Each row was made from one walk, in order. Every step used is in the known rows, and no mark comes twice. Write each row's walk.
In the rows, 100 means zero.
Known rows
zokup-nena-totari-fomobef: [ 96, 127,  82,  72,  94, 106, 129,  91, 103,  90, 104,  79,  94, 128, 109,
 106,  89,  85, 110,  87,  94,  90, 103, 105, 123, 115,  93,  90,  99, 135,
 126,  95,  93,  71, 109, 149,  94,  96,  96,  97,  72,  91,  99,  93, 100,
  99, 126,  79,  97,  98]
nena-kobu-dumeb: [138, 115,  72, 107,  98, 102, 116, 104,  83, 119, 121, 132,  90,  92,  92,
  94,  85,  99, 122, 113,  87,  97, 137,  78, 116,  75, 100,  83, 105, 108,
  85, 116, 126, 128, 119, 115,  67, 102,  59, 108, 113,  80, 104, 101, 106,
 106,  81, 124, 106,  65]
tovur-kobu-dumeb-totari-fomobef-zokup: [130, 120, 132,  69, 106,  88,  76,  93, 124,  85, 108, 101, 134,  86,  70,
  94,  81,  98, 135, 109, 128,  95, 116,  63, 122, 122,  86,  77, 154,  99,
 110, 111, 122,  99,  58, 124,  96,  87,  79, 119, 105,  78,  54,  94, 136,
  82,  95,  74, 112, 125]
kobu-dumeb-totari: [122, 119,  80,  69, 105,  88, 129, 124, 101, 112, 118,  94, 119,  95,  88,
 122,  69, 102, 111, 101,  94, 107, 125,  74, 123,  93, 110,  55, 128, 114,
 103, 125, 116, 133,  84, 104,  73,  92,  65, 124, 125,  80, 103, 117, 117,
 100, 107, 101, 104,  90]
kobu-nena-totari: [118, 117,  75,  87, 114, 105, 147, 108,  83, 113, 109,  80,  84, 116,  78,
 101,  81,  91, 108,  88,  98,  81,  98, 112, 118,  98, 104,  84,  81, 136,
 100,  98,  96,  90, 113, 132,  69, 112,  74,  99, 117,  88, 122,  92, 101,
  84, 112, 113, 121,  68]
fomobef-kobu-tovur: [131,  82,  79,  69, 120, 107,  91, 132,  86,  65,  89,  58, 115, 133, 101,
  90,  93,  80,  93, 114,  87,  94,  92,  67,  94,  96,  74, 100, 100, 146,
  96, 131,  89, 116, 149, 101,  78, 164,  77,  89,  97, 105,  73, 111,  99,
 125,  84,  98, 144,  99]
tovur-kobu-dumeb-totari-fomobef: [103, 123, 115,  64, 106,  91,  93,  91, 126,  84, 110,  72, 111,  86,  75,
 113,  79, 106, 135, 111, 114, 103, 128,  82, 119, 123,  87,  79, 137, 110,
 120,  95, 108,  97,  83, 124,  99,  99,  75, 100, 121,  64,  77,  98, 125,
  89,  96,  73, 117,  91]
tovur-kobu-nena-totari-fomobef-zokup: [123, 119, 128,  87, 112, 109,  97,  84, 108,  88, 106,  96,  98, 100,  55,
  69,  81,  83, 134,  91, 138,  74,  92, 108, 121, 122,  77, 102, 110, 115,
 110,  87,  94,  63,  93, 153,  95, 110,  97,  88, 102,  84,  80,  82, 119,
  72, 104,  80, 131, 101]
tovur-kobu-nena-totari: [ 98, 129,  91,  74, 122, 106, 112,  94,  96, 118, 113,  80,  99, 112,  68,
  85,  71,  94, 106,  93, 107,  75, 105, 119, 117, 108,  83,  97,  95, 135,
 100,  74,  92,  82, 118, 148,  70, 122,  73,  80, 129,  83, 109,  71, 110,
  69,  89, 105, 136,  70]
nena-kobu: [123, 106,  68,  98,  97, 129, 118, 110,  87, 116, 120, 108,  93,  99,  95,
 101,  90,  73, 109, 103,  93, 104, 122,  84, 101,  95, 100, 117, 102, 121,
  99, 105, 110, 118, 130, 120,  66, 100,  55, 100, 109, 111, 109, 101, 113,
 109,  75, 121, 118,  64]
tovur-kobu-nena-totari-fomobef: [ 92, 129, 107,  71, 113, 111, 108,  84, 113,  85,  93,  67,  78, 103,  65,
  96,  84,  90, 130, 103, 118,  79, 101, 129, 115, 127,  79, 110,  91, 134,
 120,  60,  83,  59, 111, 152,  86, 111,  86,  73, 117,  67,  97,  80, 110,
  73, 102,  87, 133,  63]
kobu-dumeb-totari-fomobef-zokup: [145, 111, 118,  76, 100,  95, 107, 110, 114,  83, 113, 105, 122,  81,  75,
 110,  84,  93, 132, 103, 115, 103, 113,  64, 119, 112,  92,  76, 144,  99,
 112, 129, 126, 114,  55,  97,  93,  76,  83, 133,  93,  91,  76, 122, 124,
 101, 121,  81,  96, 128]
tovur-kobu: [111, 111,  75,  84, 114, 108,  91, 124, 115, 115, 116,  73, 104, 114,  84,
  75,  72,  88, 111, 108, 109,  98, 102,  80,  95, 116, 103, 103, 106, 136,
 103,  98,  88,  92, 126, 146,  69, 118,  59,  84, 142, 103,  84,  81, 117,
 104,  80,  96, 141,  96]
dumeb-totari-fomobef-zokup-nena-kobu: [124, 121, 108,  78,  91, 139, 111,  78,  95,  98, 132, 110, 137,  77, 120,
 115, 101,  63, 118,  84,  88,  93, 136,  85, 144, 122,  61, 120, 147, 103,
 127, 118, 122,  96,  77, 125,  93,  77,  96, 104,  63, 123,  90, 102, 129,
 109,  76,  89, 110, 122]
fomobef-kobu-nena-totari: [133,  90,  84,  63, 101, 101, 131,  96,  82,  92, 105,  79, 112, 122,  74,
 106,  84,  80, 104,  86,  89,  63, 109, 104, 127,  97,  95,  88,  95, 129,
  84, 117,  87, 104, 106, 113,  85, 141,  87,  89, 108,  85, 107,  95,  84,
 101,  94, 120, 135,  71]
zokup-fomobef-kobu-dumeb-totari: [112, 116, 102,  63,  94,  72, 117,  76, 107, 104, 113,  67, 145, 109, 101,
 132,  67, 105, 109,  92,  91, 106, 151,  58, 123,  90, 103,  45, 124, 133,
  69, 137, 123, 141,  80,  88,  87, 123, 104, 113, 106,  98,  78, 103,  97,
 109,  61, 118, 126, 108]
totari-fomobef-kobu: [126,  80,  99,  71,  86, 109, 105, 118, 116,  65, 104,  65,  95, 117,  86,
 108, 102,  64, 119, 106,  98,  99,  98,  79, 100, 112,  95, 109, 102, 122,
 113, 119,  80,  94, 119, 114, 106, 126,  89,  90,  98,  96,  80, 111,  96,
 133, 101,  82, 135,  92]
tovur-kobu-dumeb: [128, 118,  89,  88, 106,  80,  94, 123, 115, 122, 120, 102, 101, 110,  83,
  69,  61, 108, 116, 111, 112,  93, 114,  69, 111, 101, 101,  71, 121, 119,
  93, 113, 107, 104, 122, 133,  72, 124,  64,  90, 141,  72,  83,  86, 109,
  94,  87, 107, 128,  87]
kobu-dumeb-totari-fomobef: [115, 110, 101,  65, 100,  94, 122, 109, 117,  75, 112,  81, 103,  87,  86,
 129,  90,  96, 126, 109, 100, 103, 119,  82, 118, 108, 103,  72, 121, 111,
 127, 112, 112, 116,  79, 104,  90,  77,  74, 117, 104,  70,  98, 116, 113,
 104, 118,  79,  97, 100]
dumeb-totari-fomobef: [ 92, 107,  93,  57, 102, 126, 116, 119, 117,  70, 109,  53, 104,  95,  91,
 141,  96,  66, 119, 103,  96, 110,  98,  90, 110, 131, 103, 103, 114, 131,
 133, 105,  94,  94,  89, 109,  92,  84,  78, 114, 104,  93, 104, 114, 126,
 110, 115,  72, 108, 101]

Which walk is each row?
[132, 113, 109, 102, 112, 135,  92,  92,  80,  79,  96, 113, 104,  96, 136,
  68, 106,  77, 110,  97,  97,  83, 108,  83, 121, 113,  27, 129, 117, 126,
 122, 112, 118,  98, 133, 121,  79, 115, 102,  81,  58, 119,  65,  97, 117,
 109,  76,  74, 127, 127] : totari-fomobef-zokup-nena-kobu-tovur
[114,  93,  98,  54, 119,  98, 101,  92,  77,  14,  67,  47, 109, 132,  76,
 114, 112,  80,  92, 121, 108,  85,  92,  86, 101, 109,  68,  99,  96, 142,
 112, 103,  88,  99, 128, 104, 102, 146,  95, 106,  56,  82,  71, 107, 101,
 108, 111,  80, 121,  74] : nena-totari-fomobef-kobu-tovur
[134, 116, 100, 107,  85, 134, 106,  86,  98, 111, 125, 131, 105,  95, 127,
  77, 105,  68, 121,  81, 100,  89, 123,  88, 131, 114,  64, 121, 120, 108,
 117, 118, 115,  92,  95, 136,  84,  90,  96,  86,  74, 121,  78,  97, 114,
 111,  77,  93, 114, 120] : totari-fomobef-zokup-nena-kobu
[130, 107, 102,  72,  81,  70, 123,  74,  93,  81, 108, 107, 122, 137,  95,
 107,  90,  97, 123,  87,  88,  81, 138,  79, 138,  96,  79,  58, 114, 111,
  98, 126,  98,  95,  98, 120, 114, 123, 107,  92,  67,  65,  80,  96,  72,
 107, 114,  92,  99,  97] : zokup-nena-totari-fomobef-kobu-dumeb
[116, 124,  92,  62, 113,  87,  97, 109, 103, 117, 125,  89, 134,  97,  76,
 106,  58, 114, 113, 109, 102, 102, 135,  71, 117, 113,  94,  67, 139, 120,
  97, 112, 110, 114,  89, 121,  78, 107,  60, 108, 132,  72,  87,  94, 125,
  93,  87,  98, 118,  91] : tovur-kobu-dumeb-totari
[135, 108,  97,  83, 101, 112, 117, 102, 100,  69,  96,  95,  93, 114,  69,
 103,  92,  85, 113, 106, 126,  96,  85,  80, 102, 113, 111,  92, 108, 113,
 113, 108, 115,  90,  79, 127,  93,  84,  82, 128,  62, 101,  82,  98, 126,
  86, 133,  80,  93,  96] : nena-totari-fomobef-zokup
[137,  94, 103,  68,  91,  75, 117,  81,  99,  50,  95,  94, 101, 121,  62,
 116,  88, 102, 127, 117, 105,  85, 121,  83, 117,  94, 105,  65, 109, 103,
  89, 114, 105, 103,  91, 106, 112, 121,  88, 115,  72,  58,  80, 106,  76,
 103, 121,  93,  96,  75] : nena-totari-fomobef-kobu-dumeb
[137,  77,  93,  80, 106, 112, 117, 126, 110, 114, 114,  83, 100, 114,  95,
  85,  92,  63, 117,  86,  89,  75, 103,  95, 127,  93,  85, 101,  95, 127,
  93, 132,  75, 105, 119, 108,  76, 146,  90,  70, 132,  94, 104, 103,  79,
 117,  81, 111, 159,  86] : fomobef-kobu-nena
[132, 111, 107,  96,  87, 121, 103, 118, 119, 110, 120, 109, 101, 111, 126,
  69,  93,  67, 125,  75, 104,  87,  96,  81, 127, 117,  71, 105, 115, 113,
 120, 126,  98,  78,  96, 140,  90,  92, 104,  92,  88, 119,  72, 105, 109,
 111, 105,  70, 124, 146] : totari-fomobef-zokup-nena
[132, 123,  74,  90, 103, 106, 124, 101,  84, 121, 119, 115, 121, 137, 112,
  79,  70,  89,  95,  75, 101,  77, 109,  79, 127, 102,  96,  78, 115, 128,
  90, 131, 116,  91,  92, 145,  76, 104,  79, 115,  70, 120,  89,  87, 113,
  89, 114, 100, 101, 123] : fomobef-zokup-nena-totari
[104,  90, 103,  34, 118, 113,  93, 108,  94,  21,  85,  32, 135, 104,  86,
 133, 105,  66,  94, 112,  92, 103,  99,  80, 114, 121,  63, 108, 128, 138,
 136, 120,  90, 106, 115,  92, 104, 138,  87, 103,  79,  97,  73, 119, 109,
 121,  94,  70, 133,  98] : dumeb-totari-fomobef-kobu-tovur
[100, 110,  83,  74, 106, 112, 124, 105, 103,  69,  96,  71,  82, 126,  69,
 125,  97,  81, 112, 117, 110,  99,  97,  97,  99, 112, 116,  97,  90, 132,
 114,  86, 102,  78, 108, 132,  90,  86,  71, 119,  78,  87,  97, 102, 114,
  92, 126,  83,  95,  77] : nena-totari-fomobef
[137,  91,  82,  52,  99,  81, 112, 107,  99,  91, 121,  86, 148, 107,  87,
 128,  73, 100, 109, 102,  88,  96, 140,  58, 128,  93,  97,  57, 135, 110,
  86, 149, 100, 134,  82,  91,  91, 122,  68, 120, 113,  80,  88, 114, 103,
 110,  96, 113, 119,  95] : fomobef-kobu-dumeb-totari
[108, 118,  99,  85, 109, 115, 133, 102, 109,  82,  94,  77,  65, 107,  71,
 109, 104,  82, 133,  86, 109,  89,  94, 129, 123, 107,  90,  99,  79, 131,
 125,  80,  92,  71, 110, 132,  85,  97,  83,  98,  97,  78, 113,  97,  94,
  85, 123,  87, 117,  67] : kobu-nena-totari-fomobef
[111,  90,  89,  57,  90,  93, 119,  89,  96,  51,  99,  62, 100, 131,  60,
 128,  94,  76, 107, 111, 106,  92, 101,  94, 103, 109, 110,  94, 102, 114,
 105, 106,  86,  85, 102, 120, 112, 117,  91, 110,  77,  82,  84, 102,  98,
 104, 118,  91, 113,  75] : nena-totari-fomobef-kobu
[140, 119,  87, 106, 119, 126,  97, 102,  65, 106, 106, 124, 122, 108, 139,
  58,  91,  86,  90,  91,  92,  87, 117,  74, 123,  96,  37, 117, 118, 136,
 102, 130, 117, 117, 133, 122,  62, 131,  88,  90,  65, 129,  77,  93, 120,
 114,  59, 109, 128, 121] : fomobef-zokup-nena-kobu-tovur
[106, 129,  57,  79, 100, 104, 137, 104,  81, 120, 121,  82, 108, 137, 113,
  99,  67,  91,  97,  78,  88,  86, 110,  97, 120, 100,  99,  80,  94, 138,
  95, 106, 101,  82, 119, 143,  70, 106,  82,  99,  93, 106, 110,  89,  99,
  95, 117, 102, 102,  88] : zokup-nena-totari
[109, 111, 101,  78, 104,  87, 135,  69,  92, 102, 111,  63, 110, 130,  94,
 104,  80,  93, 108,  80, 101,  85, 127, 104, 128,  88,  89,  75,  79, 149,
  69, 109, 102, 108, 114, 116,  78, 142, 108,  86, 106, 103,  99,  93,  89,
  93,  70, 128, 147,  88] : zokup-fomobef-kobu-nena-totari
[113, 109,  68,  88, 128, 127, 102, 113,  68,  86,  94,  89, 102, 105, 108,
  97, 101,  85,  94, 118,  86,  99, 110,  83,  96,  98,  70, 115,  97, 142,
 107, 101, 112, 120, 158, 112,  55, 133,  68,  97,  94, 105,  98, 102, 120,
 113,  74, 116, 128,  74] : nena-kobu-tovur
[126, 112,  98,  92,  86,  69, 111,  87, 112, 108, 114,  89, 117, 124, 101,
  89,  74, 108, 119, 100, 103, 101, 141,  57, 113,  75, 105,  49, 107, 134,
  58, 135, 112, 134, 114,  97,  85, 136,  99,  98, 114,  96,  75,  94,  86,
 116,  65, 125, 135, 106] : zokup-fomobef-kobu-dumeb
[120, 104, 108,  71, 100, 124, 107, 120, 115,  74, 116,  81, 115,  89,  84,
 120,  91,  65, 120, 102, 113, 102,  93,  74, 114, 126,  95,  99, 134, 108,
 119, 122, 105, 103,  67, 115,  89,  78,  82, 123,  89, 114,  82, 120, 138,
 105, 114,  69, 111, 125] : dumeb-totari-fomobef-zokup
